What can hang from each mark:
j_603: j_111
j_111: j_117
j_117: j_111 j_880
j_167: j_52 j_90 j_117 j_403
j_52: j_167
j_403: j_167
j_90: j_167 j_880
j_880: j_117

Known rows, with every way that one mark hangs from another:
(j_90 (j_167 (j_117 j_111)) j_880): -6.1 32.1 -25.9 -26.2 3.4 -13.2 33.3 16.8 5.3 11.5 31.5 -38.2 7.3 -10.0 -24.1 -7.0 -24.3 -8.8 16.7 -17.1 -24.3 0.9 -20.0
(j_111 j_117): -7.5 2.7 20.0 -15.9 -18.7 1.4 -0.4 -6.8 -3.9 -7.1 0.6 2.2 -0.8 3.1 -5.7 -6.1 11.0 -0.7 -12.2 -12.5 -0.2 -2.4 -15.1
(j_52 j_167): 6.1 9.8 -10.8 -0.9 5.3 -8.7 3.6 6.1 9.8 8.8 10.6 7.0 21.9 -0.9 7.5 7.0 -9.5 9.3 -1.1 -4.0 19.2 -4.8 18.9
(j_167 j_52 j_117): 8.3 25.7 -10.5 -7.8 31.6 8.0 25.6 -8.6 7.8 2.5 20.2 -14.4 -7.1 18.3 -7.1 16.8 -16.5 5.0 29.5 25.3 4.2 -4.9 -1.7
(j_603 (j_111 j_117)): 3.6 3.0 2.9 -20.8 -12.0 -1.6 8.0 -19.6 -11.4 -6.6 16.5 2.1 -1.3 -23.0 -9.4 5.1 13.8 -5.0 -28.1 -10.7 -4.4 11.6 -10.1
(j_167 j_117): -3.9 22.7 -0.9 -10.3 7.6 3.2 19.2 1.0 -1.5 5.3 9.8 -6.7 -7.4 1.2 -6.9 10.4 -4.5 -4.1 15.3 11.3 7.1 -10.3 -6.4
(j_403 (j_167 j_52 (j_90 j_880) j_117)): 22.1 47.8 -35.0 -18.6 23.7 -29.3 61.2 3.5 6.2 11.0 40.5 -22.9 4.2 13.9 -22.5 -15.0 -21.6 -14.3 29.0 40.8 -10.7 -26.2 -22.0
(j_52 (j_167 j_117 j_403)): 17.2 34.5 -27.0 -25.2 16.3 -10.3 10.6 21.2 10.0 10.1 22.2 -9.4 8.3 3.4 11.7 10.5 -25.3 -1.4 32.4 15.8 12.8 -18.3 -4.9
(j_403 (j_167 j_52 (j_90 j_880))): 25.3 26.0 -36.9 -9.0 14.9 -33.7 42.5 1.7 8.1 5.5 33.1 -16.0 11.1 15.4 -21.1 -24.0 -17.8 -10.0 13.0 31.6 -20.5 -13.0 -12.1
(j_117 j_880): -0.7 -0.8 -9.5 -10.4 8.1 1.1 5.7 10.2 -8.7 -4.9 12.0 10.0 3.2 1.4 -6.0 -10.8 8.2 -2.1 -8.2 -5.8 -10.3 -0.8 11.1
(j_403 j_167): 4.3 11.0 -12.5 -0.1 2.5 -16.4 10.3 1.8 -4.9 0.0 2.1 10.0 -14.7 7.1 4.4 -22.7 9.4 -4.0 -4.0 -0.2 -0.1 -5.5 0.4
(j_117 j_111): -9.3 -2.2 -6.8 1.2 1.9 -13.1 8.0 -8.1 -14.4 7.9 3.5 -14.0 -3.4 -5.7 1.8 -2.1 -3.9 -5.1 -2.0 -16.8 -0.6 17.2 -0.5
(j_167 j_403): 16.6 4.3 -17.2 -11.8 4.5 -8.4 -13.6 14.2 -1.0 -0.9 8.6 -11.1 -2.1 4.1 8.5 -9.5 -11.9 -4.5 16.2 9.8 -10.4 -1.3 -14.2
(j_90 j_167): 3.0 1.2 -8.5 -14.6 -5.3 1.5 -0.6 9.0 18.2 -6.6 -0.3 -13.6 -4.5 -10.4 -11.0 -6.2 -4.0 1.2 4.6 -11.2 -15.9 7.0 -1.5
(j_52 (j_167 j_90 j_117 j_403)): 21.2 44.1 -29.7 -25.7 4.9 -20.9 27.9 18.2 7.0 13.6 28.7 -24.4 14.5 -9.3 -5.0 4.9 -23.9 -10.6 33.2 34.2 8.9 -24.7 -12.7
(j_111 (j_117 j_880)): -7.9 6.3 10.1 -22.7 -10.2 2.4 5.3 3.1 -13.8 -12.9 10.7 7.9 3.3 0.7 -15.6 -15.0 15.4 -2.3 -14.8 -17.6 -8.2 -1.4 -6.0
(j_403 (j_167 j_52 (j_117 j_111 j_880))): 5.4 35.8 -41.7 -18.2 41.6 -16.4 49.5 -4.6 -17.6 5.7 36.7 -14.0 -24.7 20.3 -2.5 -17.4 -6.7 -5.8 16.7 0.9 -1.2 5.1 8.0
(j_880 (j_117 j_111)): -14.1 12.6 -2.3 -5.8 -29.1 -7.0 1.6 -3.4 -20.4 -5.7 13.6 -11.0 7.3 -6.9 0.6 -1.8 4.4 -14.4 -2.1 -6.4 7.3 25.7 -6.5
(j_403 (j_167 j_90 j_117)): 1.8 36.3 -13.8 -12.2 -2.5 -22.6 49.8 -4.7 -7.5 6.7 12.4 -9.5 -17.2 -6.3 -16.7 -16.9 4.4 -13.6 15.9 28.2 4.2 -22.8 -18.7
(j_880 j_117): -4.9 16.0 6.7 -4.3 -25.8 3.2 -6.9 8.0 -7.2 -13.0 7.2 4.5 11.8 -1.8 -3.6 -2.4 7.0 -5.4 3.4 10.5 4.1 5.3 -3.8
(j_90 (j_167 j_117)): 0.7 25.4 -2.4 -23.7 1.1 9.2 19.4 8.8 14.1 -1.4 7.5 -21.3 -12.8 -8.5 -21.6 -0.3 -8.8 -2.1 19.6 2.1 -8.2 -8.6 -8.6
(j_603 j_111): 10.4 1.9 -14.5 -4.0 3.5 -2.5 3.7 -11.7 -8.0 -1.3 15.9 0.6 2.7 -22.0 0.8 7.7 3.1 -6.6 -16.5 2.2 -6.1 9.7 8.4

Rows:
30.8 34.1 -36.5 -37.8 -3.4 -10.9 -5.4 34.0 23.2 -19.7 44.1 -36.5 21.2 14.6 -17.3 -13.3 -37.4 -10.7 37.6 25.8 -38.0 8.3 -23.0 => (j_90 (j_167 j_52 j_403) (j_880 j_117))
21.4 15.7 -31.4 -27.8 -1.6 -17.1 -6.2 34.6 22.5 -3.4 23.2 -31.0 14.5 0.5 -14.8 -22.4 -28.7 -6.9 21.4 -1.5 -44.8 -4.8 -26.6 => (j_90 (j_167 j_403) j_880)
-0.9 29.0 -13.5 -19.6 5.2 -3.0 42.0 4.8 -13.3 1.5 21.8 -8.9 2.1 -8.4 -25.6 -5.2 5.6 -15.6 8.6 21.1 -8.2 -20.1 -5.8 => (j_167 j_90 (j_117 j_880))
19.4 16.1 -25.7 -18.7 19.5 -4.0 13.7 14.1 33.3 -1.0 28.0 -30.5 15.6 11.3 -22.3 -5.6 -31.2 3.7 19.8 3.8 -33.0 2.0 -6.9 => (j_90 (j_167 j_52) j_880)
15.2 32.6 -45.4 -29.4 46.0 -7.3 24.5 8.6 -13.8 6.3 43.5 -31.6 -10.1 18.7 0.4 -6.6 -26.4 -9.1 35.6 13.6 -15.2 8.5 -5.7 => (j_167 j_52 (j_117 j_111 j_880) j_403)
20.3 18.9 -25.1 -6.5 13.9 -18.1 29.0 0.9 12.1 8.4 31.4 -23.8 26.7 9.2 -24.2 -0.5 -24.5 -5.3 15.9 30.7 -22.0 -9.2 -14.1 => (j_167 j_52 (j_90 j_880))
-6.5 33.7 -22.1 -19.6 -2.9 -27.1 50.7 -1.2 -15.2 23.9 38.0 -36.3 17.3 -12.7 -26.7 -4.6 -17.4 -22.8 17.1 11.3 -12.7 -9.4 -30.2 => (j_167 (j_90 j_880) (j_117 j_111))
1.7 6.2 -6.3 -30.9 -2.5 2.0 11.5 -11.5 -22.1 -11.4 27.3 11.9 4.1 -19.0 -14.6 -9.8 19.0 -6.5 -34.8 -18.2 -14.1 6.1 1.7 => (j_603 (j_111 (j_117 j_880)))
13.5 28.1 -18.1 -23.2 26.7 11.4 26.8 0.5 29.2 -2.9 20.7 -30.3 -13.4 7.4 -16.3 11.9 -22.7 3.8 32.9 14.3 -8.8 -1.3 -3.8 => (j_90 (j_167 j_52 j_117))
32.0 16.8 -31.0 -13.5 17.7 -15.1 9.6 1.1 8.2 0.3 22.5 -31.9 1.1 10.1 -3.0 -4.1 -23.7 -7.6 32.0 43.1 -17.0 -0.2 -19.4 => (j_167 j_52 j_90 j_403)
19.9 36.7 -39.7 -25.4 21.5 -20.6 37.5 -5.2 -7.2 13.7 40.6 -51.7 -9.8 2.8 -7.4 3.1 -32.3 -13.8 42.8 36.8 -9.2 6.6 -27.1 => (j_167 j_52 j_90 (j_117 j_111) j_403)
3.2 40.1 -23.6 -20.3 6.5 -18.0 51.3 5.9 -18.0 2.9 23.7 1.3 -12.4 -3.0 -22.8 -29.6 10.7 -18.4 7.1 20.9 -5.9 -24.6 -5.5 => (j_403 (j_167 j_90 (j_117 j_880)))
27.8 34.1 -28.8 -33.9 30.6 2.5 13.4 15.2 26.4 -5.5 27.0 -41.2 -12.2 12.9 -6.0 -1.0 -36.7 -0.3 50.1 25.6 -23.5 -3.7 -17.7 => (j_90 (j_167 j_52 j_117 j_403))
33.1 33.0 -31.0 -25.0 -10.9 -25.4 10.9 22.2 6.1 -7.1 47.2 -32.1 33.9 14.2 -18.1 -13.2 -30.3 -20.6 35.2 54.2 -26.9 -2.7 -33.1 => (j_167 j_52 (j_90 (j_880 j_117)) j_403)
29.4 36.6 -38.6 -41.1 40.0 3.4 17.8 22.3 19.5 -7.8 36.9 -29.9 -10.3 15.1 -12.3 -9.8 -28.3 -2.8 42.2 19.5 -29.9 -3.4 -8.7 => (j_90 (j_167 j_52 (j_117 j_880) j_403))
18.6 41.0 -31.1 -13.5 -11.4 -32.8 36.6 7.5 -1.9 -7.7 39.6 -12.4 23.7 13.9 -23.9 -23.9 -13.8 -18.9 14.4 44.6 -14.1 -5.6 -18.0 => (j_403 (j_167 j_52 (j_90 (j_880 j_117))))
13.4 34.5 -27.1 -32.9 9.1 -11.6 26.2 18.1 -16.7 1.4 29.0 -18.6 -1.6 -2.3 -15.0 -15.2 -10.5 -20.1 23.3 31.3 -17.3 -16.9 -22.1 => (j_167 j_90 (j_117 j_880) j_403)
24.4 29.9 -25.0 -17.3 36.9 -2.1 12.4 4.3 9.7 1.4 27.3 -25.8 -9.9 18.7 6.1 7.1 -33.9 -2.8 46.4 36.0 -4.9 -5.8 -15.6 => (j_167 j_52 j_117 j_403)
-7.6 28.6 -21.6 -20.8 3.6 -14.1 49.9 -3.2 -27.2 11.0 29.4 -23.7 -2.5 -14.3 -23.3 -8.4 0.3 -17.6 7.0 6.4 -10.3 -0.7 -6.7 => (j_167 j_90 (j_117 j_111 j_880))
38.1 22.9 -39.0 -20.5 17.0 -25.3 15.8 12.4 11.8 6.9 38.5 -35.0 23.2 16.9 -14.4 -10.0 -36.7 -12.7 34.9 42.7 -30.5 -9.3 -28.3 => (j_167 j_52 (j_90 j_880) j_403)
15.6 35.3 -23.5 -9.4 36.6 -10.7 35.4 -6.2 6.3 1.2 19.5 -7.7 -20.6 20.8 1.6 -5.9 -9.9 -2.2 26.2 25.7 5.2 -11.6 2.3 => (j_403 (j_167 j_52 j_117))
2.1 24.3 -6.9 -27.5 -32.6 -6.7 0.3 29.7 13.3 -13.6 23.6 -14.4 26.8 -8.1 -28.4 -15.9 -12.7 -11.2 7.2 1.3 -28.5 1.7 -14.6 => (j_90 j_167 (j_880 j_117))
3.8 27.8 -26.0 -25.2 28.0 1.2 34.3 -9.0 12.9 7.0 26.8 -45.4 -17.2 1.9 -12.8 8.9 -24.3 2.1 31.1 -1.8 -7.3 15.7 -6.3 => (j_90 (j_167 j_52 (j_117 j_111)))
6.2 33.0 -14.2 -29.7 2.8 -2.7 25.4 22.0 20.4 4.6 26.5 -22.6 10.6 -4.4 -27.9 -3.6 -21.6 -5.8 23.4 -1.9 -26.0 -14.6 -19.5 => (j_90 (j_167 j_117) j_880)
33.7 12.2 -31.6 -23.6 22.1 -2.5 -6.9 13.7 29.1 -9.4 18.9 -36.0 -7.2 12.8 -1.7 -6.4 -31.3 3.6 31.4 15.0 -26.7 10.7 -10.6 => (j_90 (j_167 j_52 j_403))
15.7 28.7 -21.6 -35.4 4.6 -1.1 8.4 23.9 16.1 -3.9 14.8 -31.9 -15.5 -3.3 -8.3 -9.5 -25.1 -7.3 35.6 8.3 -17.3 -8.5 -24.9 => (j_90 (j_167 j_117 j_403))
24.0 42.3 -31.9 -28.0 -33.5 -36.7 6.9 36.1 3.3 1.6 44.5 -13.5 53.2 -3.7 -10.0 -12.7 -28.1 -18.7 20.5 37.4 -9.3 -11.5 -17.2 => (j_52 (j_167 (j_90 (j_880 j_117)) j_403))
15.2 30.0 -22.3 -24.9 -5.5 -1.7 5.1 20.6 24.4 -18.2 38.6 -21.3 27.3 10.9 -24.6 -6.7 -26.9 -4.3 20.2 14.6 -24.1 9.5 -9.9 => (j_90 (j_167 j_52) (j_880 j_117))
8.9 26.7 -21.0 -17.9 42.5 8.7 28.7 1.7 0.1 0.6 32.9 -9.3 -5.2 18.9 -8.1 10.7 -11.4 -1.0 22.8 20.1 -3.7 -8.0 9.5 => (j_167 j_52 (j_117 j_880))
7.1 46.5 -23.6 -18.6 0.7 -33.6 54.2 8.9 -6.3 11.6 26.7 -11.5 4.6 -0.5 -24.7 -24.8 -7.9 -21.6 17.8 26.7 -13.7 -30.4 -26.0 => (j_403 (j_167 (j_90 j_880) j_117))
22.7 35.0 -33.5 -28.3 44.9 0.1 17.4 13.1 0.8 -4.9 38.3 -17.6 -9.5 27.5 -1.5 0.7 -23.5 -2.7 38.0 29.9 -16.0 -9.8 -3.8 => (j_167 j_52 (j_117 j_880) j_403)
